Known rows, with every step that occurs
tipu, kodafe, rogo: [  9.5  30.7  54.3  -4.1   3.2   2.5   9.0   5.7 -16.7  19.3  23.6 -17.0
 -27.5   4.8 -23.1  -2.2   4.7  24.2  11.3   0.7  -8.8 -40.6 -17.5]
zason, viku, tipu: [  5.0  15.5  24.7   4.5  16.4  -0.3  -4.9 -13.5 -24.1   4.6 -15.2   4.4
  -8.5  13.3 -28.1 -25.0  30.8 -20.9 -21.6  14.8 -17.6 -41.0 -12.8]
kolu, viku, vefu: [  6.9   7.8  55.0 -10.9   1.3 -34.5   8.5 -14.8  -5.3 -12.2   3.0 -33.3
  -8.6   7.3 -20.9  -2.4  12.2  30.8 -26.4  12.3   6.3 -14.8 -21.2]
zason, kodafe, rekas, viku, vefu: [ 14.1  16.5  40.9  11.2   7.7 -68.4   9.3 -22.5 -23.5   2.5  13.7 -18.3
  -3.0  23.1 -18.2   7.0   7.7  33.3 -32.1  18.5  13.2 -43.5 -47.4]
zason, viku, vefu: [ 13.0  17.6  49.3  -7.1  -1.8 -34.1   0.5 -19.4 -23.9 -11.9   0.4 -19.3
  -7.7  12.4 -17.0   6.0   6.9  31.5 -28.8  -5.3  -2.2 -24.7 -24.6]
tipu, kodafe, rogo, viku, vefu: [ 41.3  56.7  90.9 -14.6  28.0 -32.4   6.4  -5.1 -12.0   3.8  31.5 -40.5
  -9.0   3.5 -29.5   5.9  11.6  40.0  -1.6   6.9  -9.6 -17.1 -47.5]
kolu, viku, vefu, kodafe: [ 13.7  23.5  57.2  -7.9   7.0 -34.9  11.6  10.5   9.9 -16.7  11.9 -25.3
   2.3  16.9 -44.5 -14.5  37.1  24.8 -17.1  18.5   0.8 -13.1 -47.2]
tipu, kodafe, rogo, viku: [ 32.6  40.7  68.1  -3.3  20.1  -6.2   8.2   0.1  -4.1  20.4  20.0 -21.1
 -18.2   4.0 -34.0  -9.3  15.2  18.2   4.6   8.3 -11.7  -7.1 -39.0]
kolu, viku, tipu, kodafe, rogo: [ 20.3  33.8  66.0  -1.0  22.1   9.9  -2.5   1.3 -18.1  12.3  27.4 -19.7
 -21.0   1.9 -50.6 -29.5  31.7  -0.1   2.6  23.3 -29.7 -62.3 -18.2]
zason, viku: [  5.1   1.8  24.9   4.7  -9.5  -7.2   3.5 -14.3 -16.6   5.0 -11.0  -0.9
 -17.1  12.4 -21.9  -8.7   9.0   9.8 -23.3  -4.9  -4.3 -13.4 -15.5]
kolu, viku: [ -2.7  -7.3  31.5   1.6  -5.6  -7.1  10.8 -10.0   3.3   5.0  -9.1 -14.0
 -16.4   8.0 -25.7 -17.9  13.6   8.1 -21.6  14.1   4.6  -5.3 -12.2]
rogo, viku, tipu, kodafe, kolu: [ 50.4  10.1  68.7  -3.9  50.1 -14.5  27.0   6.8 -23.2  19.1  22.5  -5.2
  -5.8   8.2 -27.7 -16.4  49.5 -47.9  -7.1  49.7  -9.2 -27.1 -29.6]
tipu, kodafe, rekas, tefe: [-29.3  -1.5  25.0   4.3  12.2 -44.7   7.9   3.7 -28.0  25.5  -2.9   5.8
 -26.3  10.6   9.5 -15.8   3.7  -9.9 -17.6  20.9  35.6  -5.6 -35.6]
vefu, kodafe: [ -4.8  17.0  22.8   2.8   6.1  -4.7  20.0  20.0  10.4   8.3  -8.1   3.7
  -4.3  20.1 -25.5 -19.6  34.4  -5.0  -0.9  13.6   6.9 -11.2 -34.4]
tipu, kodafe, kolu: [ 26.5 -14.5  56.5  -6.5   5.4 -11.3  34.7  10.3 -27.3  17.9  31.0  -3.9
 -23.1  10.1 -10.5   8.9  17.5 -13.8  -0.7  22.4   7.1 -31.4  -9.9]
rogo, viku: [ 11.5  12.1  31.2   0.2  20.6 -16.4  15.7 -12.2   8.8  12.7 -20.7 -10.0
  -6.8   9.6 -12.7 -15.4  20.9  -5.0 -17.4  17.4   8.8  20.8 -29.6]
viku, vefu, kodafe, zason: [ 21.0  25.6  32.3 -10.8  12.4 -35.4  29.7  11.2  10.2  10.4  22.4 -40.7
   4.4  16.0 -15.5  12.1  47.4  10.7   6.5  22.6  14.8 -34.1 -38.7]
zason, kodafe, kolu, viku, tipu: [ 61.9  -5.4  44.4   9.6  28.5 -32.4  27.1   0.1 -18.6   5.1  28.7   1.1
   2.4   7.1 -51.7 -16.6  34.9 -43.3 -15.7  38.6 -12.0 -60.5  -8.8]
vefu, kodafe, zason, viku: [ 31.4  10.0  14.3   5.9  -5.3  -9.3  17.2   6.5   6.8  19.2  17.6 -16.7
  -7.7  18.1 -36.8  -6.8  48.0  -3.1  -1.9   9.2  -2.3 -24.2 -36.8]
rogo, viku, vefu, kodafe: [ 25.8  43.0  59.7  -7.8  30.9 -41.4  16.9   9.6  14.7  -8.2  -0.9 -21.3
  12.9  17.8 -31.9 -12.6  42.3  12.1 -14.5  21.2   5.1  12.5 -65.9]
viku, tipu, kodafe, rogo: [  7.5  43.9  54.7  -3.2  29.7  10.1   2.6   6.7 -25.2  19.3  18.4 -12.8
 -18.7   5.7 -29.4 -18.7  27.2  -7.6  13.2  19.5 -21.2 -70.5 -14.4]
vefu, viku, tipu, kodafe: [ -1.4  18.9  61.3   8.7  53.2  11.1   7.8   6.3 -13.0   4.6  -1.5   0.6
 -11.5  15.2 -23.5 -42.8  40.9 -47.8   8.4  59.4  -1.6 -38.4  -7.5]
vefu, kodafe, rekas: [-27.7  23.4  11.1   9.8   3.1 -33.8  10.6  28.0   7.3  21.7   7.1   0.9
  -7.3  21.9 -14.0 -12.5  33.9  -8.8 -16.0   7.0  40.9  -2.1 -51.4]
viku, vefu, kodafe: [  3.2  32.1  47.5  -9.9  12.6 -33.6  17.9  15.3   2.4  -9.0   3.8 -16.7
   4.0  19.9 -21.2  -3.9  33.5  16.8  -6.4  12.9   8.2 -20.9 -43.9]
viku, tipu, kodafe: [ -5.6  15.2  44.7   2.0  33.9  13.1  10.4   7.0 -33.4  12.6  -1.7   2.4
 -18.5  11.0 -23.6 -27.6  36.1 -41.8   1.9  42.8 -14.1 -56.5  -8.6]
rekas, viku: [ -3.8  -9.4  30.1  -2.1  -7.5   1.1  14.3 -28.7  -3.1   8.5 -27.6 -10.3
 -18.5  21.0  -8.9 -11.9  17.1  33.9 -18.1  19.6  -8.4 -20.9 -21.3]

Rows
[ 30.4  14.6  42.5 -11.5   5.4 -28.9  29.0 -12.4  11.4   7.8  12.2 -44.5
  -0.4  26.1 -21.3   5.5  50.8  45.9  -2.4  33.3  -6.1 -43.1 -52.9] | rekas, viku, vefu, kodafe, zason
[ 10.9  14.5  50.5   7.8  24.2  12.1  -3.8  -2.1 -45.5   4.4   3.6   7.0
 -20.6  12.6 -43.2 -29.6  36.2 -35.0 -10.8  28.3 -31.7 -55.9 -16.1] | zason, viku, tipu, kodafe
[ 20.7  33.0  52.8  -4.4   2.8 -32.0   3.1   6.9  -9.4 -16.4   8.8 -11.1
   1.8  21.3 -39.9  -6.6  31.7  24.3 -18.7  -0.9  -8.0 -21.7 -50.3] | zason, viku, vefu, kodafe
[ 24.4  -5.5  10.7   2.7 -10.6 -10.1  15.6 -18.1  -8.1  22.7   8.6 -24.7
 -17.6   9.2 -15.3   6.0  22.6   3.0 -11.6   4.9   2.4 -25.3 -10.5] | kodafe, zason, viku
[ -7.1  30.1  46.7   1.2   3.0 -62.9   2.0  18.1   6.4  -3.0  27.3 -26.2
   1.1  19.3 -32.4  -9.1  35.4  22.9 -31.8  11.6  35.3  -3.7 -64.1] | kolu, viku, vefu, kodafe, rekas
[ 10.7  26.1  32.2   1.2  44.2  -9.7   8.4  -9.7   0.0  12.5 -25.0  -6.4
   2.7   8.9 -18.3 -32.0  41.5 -35.8 -16.0  36.8  -4.8  -7.8 -27.0] | rogo, viku, tipu
[ 34.4  57.4  63.2 -17.5  21.3 -45.8   5.0 -16.0   8.8   3.5  10.8 -45.2
   3.2   3.4 -14.5   9.3   9.1  54.2 -13.0  -7.3   3.2  -3.1 -45.5] | kodafe, rogo, viku, vefu
[ 17.2  61.9  56.7 -15.9   9.0 -35.8   9.2  15.2   9.4  -2.0  22.5 -31.5
   3.2  14.1 -26.5   5.3  22.5  52.8   4.9 -10.5   1.9 -34.3 -50.0] | viku, vefu, kodafe, rogo
[  3.9   5.1  57.0   3.8  26.6  11.2   5.0   0.4 -25.8   4.1   8.3  -5.5
 -19.9   8.1 -45.3 -37.4  41.2 -33.6  -8.8  47.3 -21.8 -49.2 -12.7] | kolu, viku, tipu, kodafe
[ 32.7  34.7  29.7   9.6   7.3 -24.7  14.2  -2.3  -6.7  13.5  17.0  -9.2
  -8.3   5.7 -32.7   2.0  -3.6  14.9   6.1  -6.8  -8.8 -48.8 -14.4] | zason, kodafe, rogo
[-18.4  39.0  34.5  -0.8  10.0 -61.9   8.2  23.6  -0.6   5.3  17.8 -18.4
   1.9  22.5  -8.3   2.6  30.8  14.2 -20.4   5.9  43.1 -13.1 -61.2] | viku, vefu, kodafe, rekas
[ 23.1   9.1  10.9   3.3  17.2  -3.2   8.7 -15.9 -16.6  24.1   3.9 -20.8
  -8.4   7.8 -20.8 -10.2  44.5 -26.1 -10.8  23.9 -10.0 -54.2  -6.9] | kodafe, zason, viku, tipu
[-17.4  13.3  21.7   8.8  -5.4 -25.3   8.3   5.0   8.1  18.5  -3.7  -3.6
  -9.5  32.3 -20.2 -18.8  39.0  26.2 -24.0  17.6  18.6 -11.4 -65.8] | vefu, kodafe, rekas, viku
[  8.3  46.1  32.5  -3.3   1.9  -9.5  11.7  20.9  16.9  14.5  10.8 -11.7
  -5.3  14.7 -30.7 -10.0  26.6  31.4  10.0  -9.1   0.2 -23.4 -41.5] | vefu, kodafe, rogo
[-19.0  27.3  20.3   9.9  21.7 -19.2   0.8   4.8  -0.2  18.5  -7.9   1.4
  -3.0  32.8 -25.4 -35.4  62.0  -5.0 -22.6  37.0   6.0 -41.2 -63.3] | vefu, kodafe, rekas, viku, tipu
[ 33.2  10.8  33.5  -8.9  -3.0 -37.3  13.2 -23.2 -15.9   7.8  19.5 -43.6
  -8.8   8.3  -9.7  21.3  20.5  25.5 -16.9   3.0   5.4 -36.2 -19.4] | kodafe, zason, viku, vefu
[ 29.2   2.7  71.9  -1.0  52.0  -8.8  24.1  11.0 -15.4   9.5  26.1  -2.9
  -8.6  15.0 -17.9 -22.3  43.9 -46.7   5.7  58.0   7.1 -43.6  -7.9] | vefu, viku, tipu, kodafe, kolu
[-26.5  17.5  38.8  10.9  56.5 -40.1  -2.4   5.6 -15.8  17.5  -8.3   7.4
 -10.6  14.7   2.7 -47.8  30.3 -46.0  -9.5  56.0  33.1 -16.7 -31.8] | vefu, viku, tipu, kodafe, rekas, tefe
[ -1.6   6.5  31.2   0.9  20.0  -1.2   3.2  -9.4  -5.1   4.2 -12.9  -9.6
  -7.9   7.7 -31.9 -35.0  36.9 -22.7 -20.1  32.3  -9.1 -35.6  -9.5] | kolu, viku, tipu
[ 25.5  56.6  42.2  -4.7  40.5 -12.1   1.2  -9.7   7.9  20.0  -4.7 -21.4
   2.4   3.4 -24.0 -22.6  31.8   1.1  -6.0  13.7 -11.5 -22.1 -33.4] | kodafe, rogo, viku, tipu
[ 29.2  53.3  67.4 -12.4   1.5 -36.7   4.0   9.7  18.2 -10.3  31.5 -39.5
   1.9  11.3 -50.1  -6.7  27.4  61.5  -6.3  -6.1  -6.2 -26.0 -53.6] | kolu, viku, vefu, kodafe, rogo
[ 36.3  62.2  61.2 -10.4  -2.3 -35.0  -4.3   6.7  -2.3  -9.1  28.2 -26.7
   0.9  16.3 -45.0   3.2  21.2  60.6  -9.2 -24.8 -14.0 -33.9 -57.6] | zason, viku, vefu, kodafe, rogo
[ 18.1  25.6  57.4   3.7  51.7   4.3   8.5   0.9 -20.5  13.0  -4.6  -1.6
  -9.1   9.4 -33.5 -36.0  46.5 -48.1  -4.5  50.6 -18.6 -22.9 -29.1] | rogo, viku, tipu, kodafe
[ 38.8  -6.8  48.5  -3.5  -2.8 -24.8  31.8  19.6  15.0   4.3  28.9  -7.1
  -3.6  16.8 -42.5 -10.1  41.7   2.2 -14.2  17.7   9.5  -7.1 -39.1] | vefu, kodafe, kolu, viku
[ 63.2 -18.3  44.3   9.6   2.9 -40.6  33.3  -2.0  -8.9   4.5  33.0  -3.9
  -6.6   7.5 -44.6   0.2  13.6 -12.8 -17.5  18.4   0.3 -30.8 -10.8] | zason, kodafe, kolu, viku
[-25.4  12.7  16.2   6.7  16.5 -19.0  -2.3 -19.5 -14.5  23.9 -17.4  -7.7
 -11.3  23.3  -2.8 -22.9  36.6   0.6 -31.4  32.3  11.3 -41.6 -35.8] | kodafe, rekas, viku, tipu
[ 25.5  41.8  41.4  -6.1  14.8 -19.0   7.6 -11.4  15.8  19.1   0.0 -25.0
  -7.1   3.3 -19.1  -5.2  10.0  30.9  -7.3  -6.8   1.2   6.6 -36.1] | kodafe, rogo, viku
[ 11.1   7.1  30.6   1.5  33.5   9.6  23.0   2.3 -25.2  31.7  18.3 -21.3
 -19.1   6.1 -16.5 -13.4  50.5 -48.4  14.3  51.8  -8.3 -70.0  -4.0] | viku, tipu, kodafe, zason
[  5.9  15.4  17.7  23.1  24.9 -35.2   3.7 -16.9 -24.3  18.2  -2.2   6.0
  -3.9  23.7 -28.1 -25.0  32.2 -19.3 -25.2  38.3  -1.2 -65.0 -36.0] | zason, kodafe, rekas, viku, tipu
[ 25.8  -1.0  55.5  -7.1  31.9  -4.4  27.6  12.6 -35.9  18.0  26.0   0.6
 -15.7  10.7 -16.1  -8.0  38.3 -43.7   1.1  41.5  -6.0 -61.9  -7.9] | viku, tipu, kodafe, kolu
[ 65.5  61.9  65.2  -0.6  30.4 -60.6  12.3 -12.1  -1.9  -1.0  25.0 -32.5
  10.6   4.0 -38.6   7.4   4.1  31.8  -6.5   0.1  -9.2 -26.1 -44.8] | zason, kodafe, rogo, viku, vefu
[-27.8  21.4  34.0  10.3  31.3 -15.4   0.4  14.3 -36.2  26.8  13.8   1.1
 -19.4  12.9 -11.6 -21.0  35.4 -46.0 -12.0  36.1  19.0 -48.7 -25.3] | viku, tipu, kodafe, rekas
[ 11.6  48.0  69.5   2.3  49.3   6.1   0.0   6.7  -3.8  11.4  19.0 -15.6
 -12.3  10.5 -29.4 -34.5  30.3 -12.7  18.8  36.2  -9.8 -51.0 -15.0] | vefu, viku, tipu, kodafe, rogo
[-17.5  13.0  38.7  -5.0  -3.4 -53.3   2.9 -25.8 -14.0   7.1  -1.4 -31.0
 -11.5  23.8   7.4   9.5  12.5  53.3 -37.0  11.9  25.8 -22.1 -48.3] | kodafe, rekas, viku, vefu
[-10.1  19.4  34.4   5.4  46.9  -2.7   5.6  -3.8   8.1   3.7 -21.7  -4.9
   1.1  15.7  -8.6 -39.1  35.6 -34.7  -2.9  45.1  10.7 -24.5  -6.2] | vefu, viku, tipu
[ -9.9  12.4  64.6  -2.9   3.6 -40.4   4.4 -15.2 -34.2   7.4  18.8 -26.9
 -23.3  21.9  -6.5   5.6  16.4  40.3 -25.7  26.9  11.4 -36.0 -49.3] | tipu, kodafe, rekas, viku, vefu
[ 16.3  11.6  47.0   6.5  53.8   4.9  19.0   2.0  -4.9  23.6  18.0 -24.2
 -11.3  11.8 -17.6 -27.6  54.4 -53.5  20.9  68.3   4.4 -51.1  -2.8] | vefu, viku, tipu, kodafe, zason
[ 38.8  -6.0  65.9 -20.1  -0.7 -54.1  26.3 -10.3  -6.9  -6.3  30.3 -35.5
  -5.2   7.0 -14.6  17.8  17.4  29.9 -28.3  12.2  15.8 -19.1 -20.1] | kodafe, kolu, viku, vefu
[ 28.9  -8.3  42.6  -6.9  17.3 -18.1  21.7  -4.1  -8.1   8.6  14.6 -10.7
  -5.2   7.0 -25.4 -15.1  40.2 -22.8 -21.7  31.9   0.2 -39.1  -9.2] | kodafe, kolu, viku, tipu
